Known rows, with every way that one mark hangs from another
q_24{q_545{q_836{q_631}}}: [-0.25 -0.09  0.18 -0.26  0.34 -0.19  0.00  0.20  0.00 -0.06 -0.16  0.13
 -0.33 -0.09 -0.22  0.07 -0.07]
q_545{q_836{q_596}}: [-0.15  0.14  0.33 -0.28  0.18 -0.26  0.05  0.24  0.23 -0.13 -0.26  0.10
 -0.11  0.06  0.07  0.02 -0.03]
q_399{q_24 q_631{q_836{q_596}}}: [ 0.22  0.19  0.16  0.00  0.25 -0.14 -0.33  0.11 -0.42 -0.36  0.10 -0.09
 -0.28 -0.05  0.27  0.29 -0.18]
q_545{q_399}: [ 0.01  0.16  0.07  0.17 -0.04 -0.31  0.08  0.01  0.16 -0.10 -0.06  0.04
 -0.07  0.05 -0.05  0.02  0.07]
q_836{q_596 q_631}: [-0.16  0.22  0.07 -0.35  0.14 -0.22 -0.01  0.42 -0.02 -0.26 -0.17  0.14
 -0.03 -0.01  0.03  0.11  0.05]
q_596{q_836{q_631{q_24{q_545}}}}: [-0.02  0.06  0.05  0.04  0.14  0.09 -0.11  0.23 -0.14 -0.30  0.01  0.42
 -0.18 -0.09 -0.12  0.26  0.02]
q_596{q_24}: [ 0.06  0.16  0.18  0.01 -0.26 -0.03  0.08  0.15  0.10 -0.25  0.04  0.17
 -0.15  0.00 -0.02  0.06  0.12]
q_836{q_24{q_545} q_596}: [-0.17  0.06  0.06 -0.28  0.17 -0.11 -0.12  0.40 -0.03 -0.29 -0.18  0.13
 -0.17 -0.15 -0.05  0.21  0.08]
q_399{q_631{q_24 q_836{q_596}}}: [ 0.18  0.32  0.09  0.17  0.05 -0.03 -0.11  0.23 -0.19 -0.45  0.05  0.16
 -0.32  0.09  0.24  0.14  0.09]
q_545{q_399 q_631 q_836}: [-0.10  0.23  0.36  0.17  0.07 -0.41  0.08  0.04  0.36  0.10 -0.16  0.08
 -0.05  0.15 -0.28  0.02  0.07]
q_631{q_836{q_24{q_545}}}: [ 0.06 -0.12  0.00  0.04  0.13 -0.01 -0.12  0.16 -0.09 -0.14 -0.13  0.28
 -0.52 -0.29 -0.05  0.27  0.01]
q_24{q_545}: [-0.07 -0.17  0.05 -0.02  0.18 -0.11 -0.07  0.07 -0.13 -0.11 -0.03  0.07
 -0.34 -0.06 -0.10  0.06 -0.10]
q_631{q_24{q_545{q_399 q_836{q_596}}}}: [-0.09  0.21  0.18  0.15  0.26 -0.29 -0.06  0.21  0.27 -0.24 -0.21  0.17
 -0.04  0.25 -0.24  0.02  0.14]
q_596{q_24{q_545} q_836}: [ 0.09  0.01  0.26  0.04 -0.05  0.11 -0.16  0.11 -0.04 -0.16  0.02  0.34
 -0.26 -0.13 -0.12  0.27 -0.01]
q_836{q_596{q_24}}: [ 0.01  0.28  0.20 -0.15 -0.15 -0.09 -0.01  0.34  0.12 -0.33 -0.08  0.17
 -0.03  0.08  0.02  0.09  0.15]
q_24{q_545{q_631}}: [-0.10 -0.11  0.13  0.06  0.20 -0.15 -0.14  0.14 -0.12  0.00 -0.02  0.10
 -0.28  0.02 -0.28  0.11 -0.07]
q_631{q_24{q_545} q_836{q_596}}: [ 0.14  0.00 -0.04  0.19  0.26  0.00 -0.22  0.26 -0.12 -0.30 -0.15  0.35
 -0.36  0.09 -0.02  0.15  0.02]
q_399{q_24{q_545} q_631{q_836{q_596}}}: [ 0.17 -0.01  0.10  0.01  0.45 -0.11 -0.48  0.11 -0.57 -0.34  0.10 -0.09
 -0.41 -0.07  0.09  0.33 -0.25]
q_631{q_836}: [ 0.16 -0.04  0.07  0.12  0.06 -0.09 -0.01  0.04 -0.03 -0.06 -0.10  0.24
 -0.42 -0.10  0.13  0.11 -0.08]

Rows
[ 0.07  0.41  0.14  0.16  0.02 -0.31 -0.13  0.36  0.23 -0.09 -0.28  0.27
 -0.07 -0.02 -0.15  0.31  0.24]
q_545{q_399 q_631{q_836{q_24 q_596}}}
[ 0.02  0.26  0.11  0.02 -0.07  0.05  0.04  0.24  0.01 -0.32  0.01  0.43
 -0.04 -0.07  0.04  0.23  0.08]
q_596{q_836{q_631{q_24}}}
[-0.03  0.09  0.15 -0.13  0.05 -0.05 -0.16  0.33 -0.03 -0.29 -0.09  0.17
 -0.17  0.05 -0.15  0.12  0.08]
q_836{q_596{q_24{q_545}}}
[-0.07  0.49  0.47  0.05 -0.06 -0.36 -0.02  0.30  0.46 -0.09 -0.21  0.17
  0.12  0.26 -0.33  0.08  0.26]
q_545{q_399 q_631 q_836{q_596{q_24}}}
[-0.21  0.01 -0.03 -0.28  0.12 -0.09 -0.02  0.37 -0.10 -0.26 -0.08  0.17
 -0.25 -0.27 -0.19  0.25  0.10]
q_836{q_24{q_545} q_631}
[-0.03  0.30  0.21  0.16  0.05 -0.27 -0.23  0.34  0.11 -0.14 -0.11  0.15
  0.01  0.23 -0.46  0.16  0.22]
q_836{q_596{q_24{q_545{q_399 q_631}}}}
[-0.06  0.20  0.32  0.16 -0.01 -0.14  0.11  0.14  0.26 -0.15 -0.04  0.24
 -0.09  0.19 -0.17  0.01  0.09]
q_545{q_631{q_24} q_836}
[ 0.19 -0.12 -0.06  0.34  0.16  0.05 -0.12  0.07 -0.14 -0.23 -0.02  0.35
 -0.48  0.00 -0.06  0.12 -0.02]
q_631{q_24{q_545} q_836}
[-0.19  0.17 -0.06 -0.07  0.09 -0.26 -0.02  0.30  0.04 -0.22 -0.11  0.14
 -0.12 -0.19 -0.32  0.24  0.22]
q_836{q_24{q_545{q_399}} q_631}
[-0.12 -0.03  0.22  0.10  0.26 -0.34 -0.01 -0.03  0.20  0.03 -0.17  0.04
 -0.24  0.05 -0.27  0.02 -0.02]
q_24{q_545{q_399 q_836}}
[-0.30  0.33  0.26 -0.54  0.11 -0.24  0.10  0.53  0.25 -0.28 -0.32  0.19
 -0.02 -0.15 -0.02  0.19  0.18]
q_545{q_836{q_24 q_596 q_631}}
[ 0.15 -0.06  0.12  0.09  0.47 -0.15 -0.51  0.22 -0.33 -0.12 -0.07  0.12
 -0.26  0.03 -0.17  0.34 -0.22]
q_399{q_24{q_545{q_631{q_836{q_596}}}}}
[ 0.03  0.28  0.25 -0.13 -0.20  0.04  0.01  0.27  0.05 -0.23  0.00  0.40
 -0.07 -0.16 -0.03  0.29  0.11]
q_596{q_24 q_836{q_631}}
[-0.27  0.14  0.00 -0.43  0.22 -0.15 -0.11  0.55 -0.09 -0.34 -0.21  0.18
 -0.13 -0.19 -0.14  0.27  0.14]
q_836{q_24{q_545} q_596 q_631}
[-0.22  0.33  0.06 -0.45  0.02 -0.18  0.04  0.56  0.06 -0.37 -0.21  0.19
  0.01 -0.17  0.03  0.24  0.20]
q_836{q_24 q_596 q_631}
[-0.14  0.21  0.17 -0.08  0.03 -0.12  0.18  0.23  0.20 -0.29 -0.07  0.27
 -0.12  0.06 -0.07  0.01  0.12]
q_545{q_836{q_631{q_24}}}
[-0.20 -0.06  0.27 -0.26  0.38 -0.22 -0.11  0.23  0.08 -0.09 -0.27  0.09
 -0.25  0.04 -0.09  0.05 -0.10]
q_24{q_545{q_836{q_596}}}
[-0.07  0.24  0.20 -0.05  0.20 -0.41 -0.04  0.06  0.10 -0.16 -0.04 -0.02
  0.06  0.01 -0.18  0.16 -0.05]
q_545{q_399{q_24} q_836{q_631}}
[-0.15  0.48  0.17 -0.03  0.11 -0.36  0.09  0.36  0.36 -0.32 -0.22  0.22
  0.14  0.23 -0.16  0.04  0.26]
q_545{q_399 q_836{q_596 q_631{q_24}}}
[ 0.05  0.31  0.15 -0.12  0.03 -0.10 -0.11  0.32 -0.14 -0.35 -0.07  0.09
 -0.35 -0.21  0.26  0.29  0.11]
q_399{q_631{q_836{q_24 q_596}}}
[-0.06  0.03  0.10  0.27  0.18 -0.32 -0.13  0.07  0.01  0.04 -0.05  0.06
 -0.15  0.11 -0.41  0.10  0.03]
q_24{q_545{q_399 q_631}}
[-0.11  0.29 -0.09  0.08  0.22 -0.26 -0.12  0.40  0.01 -0.38 -0.12  0.21
  0.04  0.19 -0.29  0.12  0.22]
q_836{q_596 q_631{q_24{q_545{q_399}}}}
[ 0.17  0.17  0.12  0.41  0.04 -0.30 -0.08  0.04  0.13  0.09 -0.12  0.21
 -0.23  0.06 -0.19  0.15  0.06]
q_545{q_399 q_631{q_836}}
[ 0.08  0.14  0.14  0.10 -0.06 -0.09 -0.04  0.24  0.07 -0.07 -0.12  0.31
 -0.32 -0.19 -0.06  0.28  0.10]
q_545{q_631{q_836{q_24}}}
[ 0.22  0.03 -0.09  0.55  0.14 -0.12 -0.13  0.00  0.01 -0.18 -0.05  0.30
 -0.35  0.09 -0.19  0.11  0.09]
q_631{q_24{q_545{q_399}} q_836}
[ 0.18  0.17  0.09  0.24  0.10 -0.17 -0.26  0.23  0.07 -0.16 -0.19  0.28
 -0.26  0.08 -0.23  0.20  0.15]
q_631{q_836{q_596{q_24{q_545{q_399}}}}}
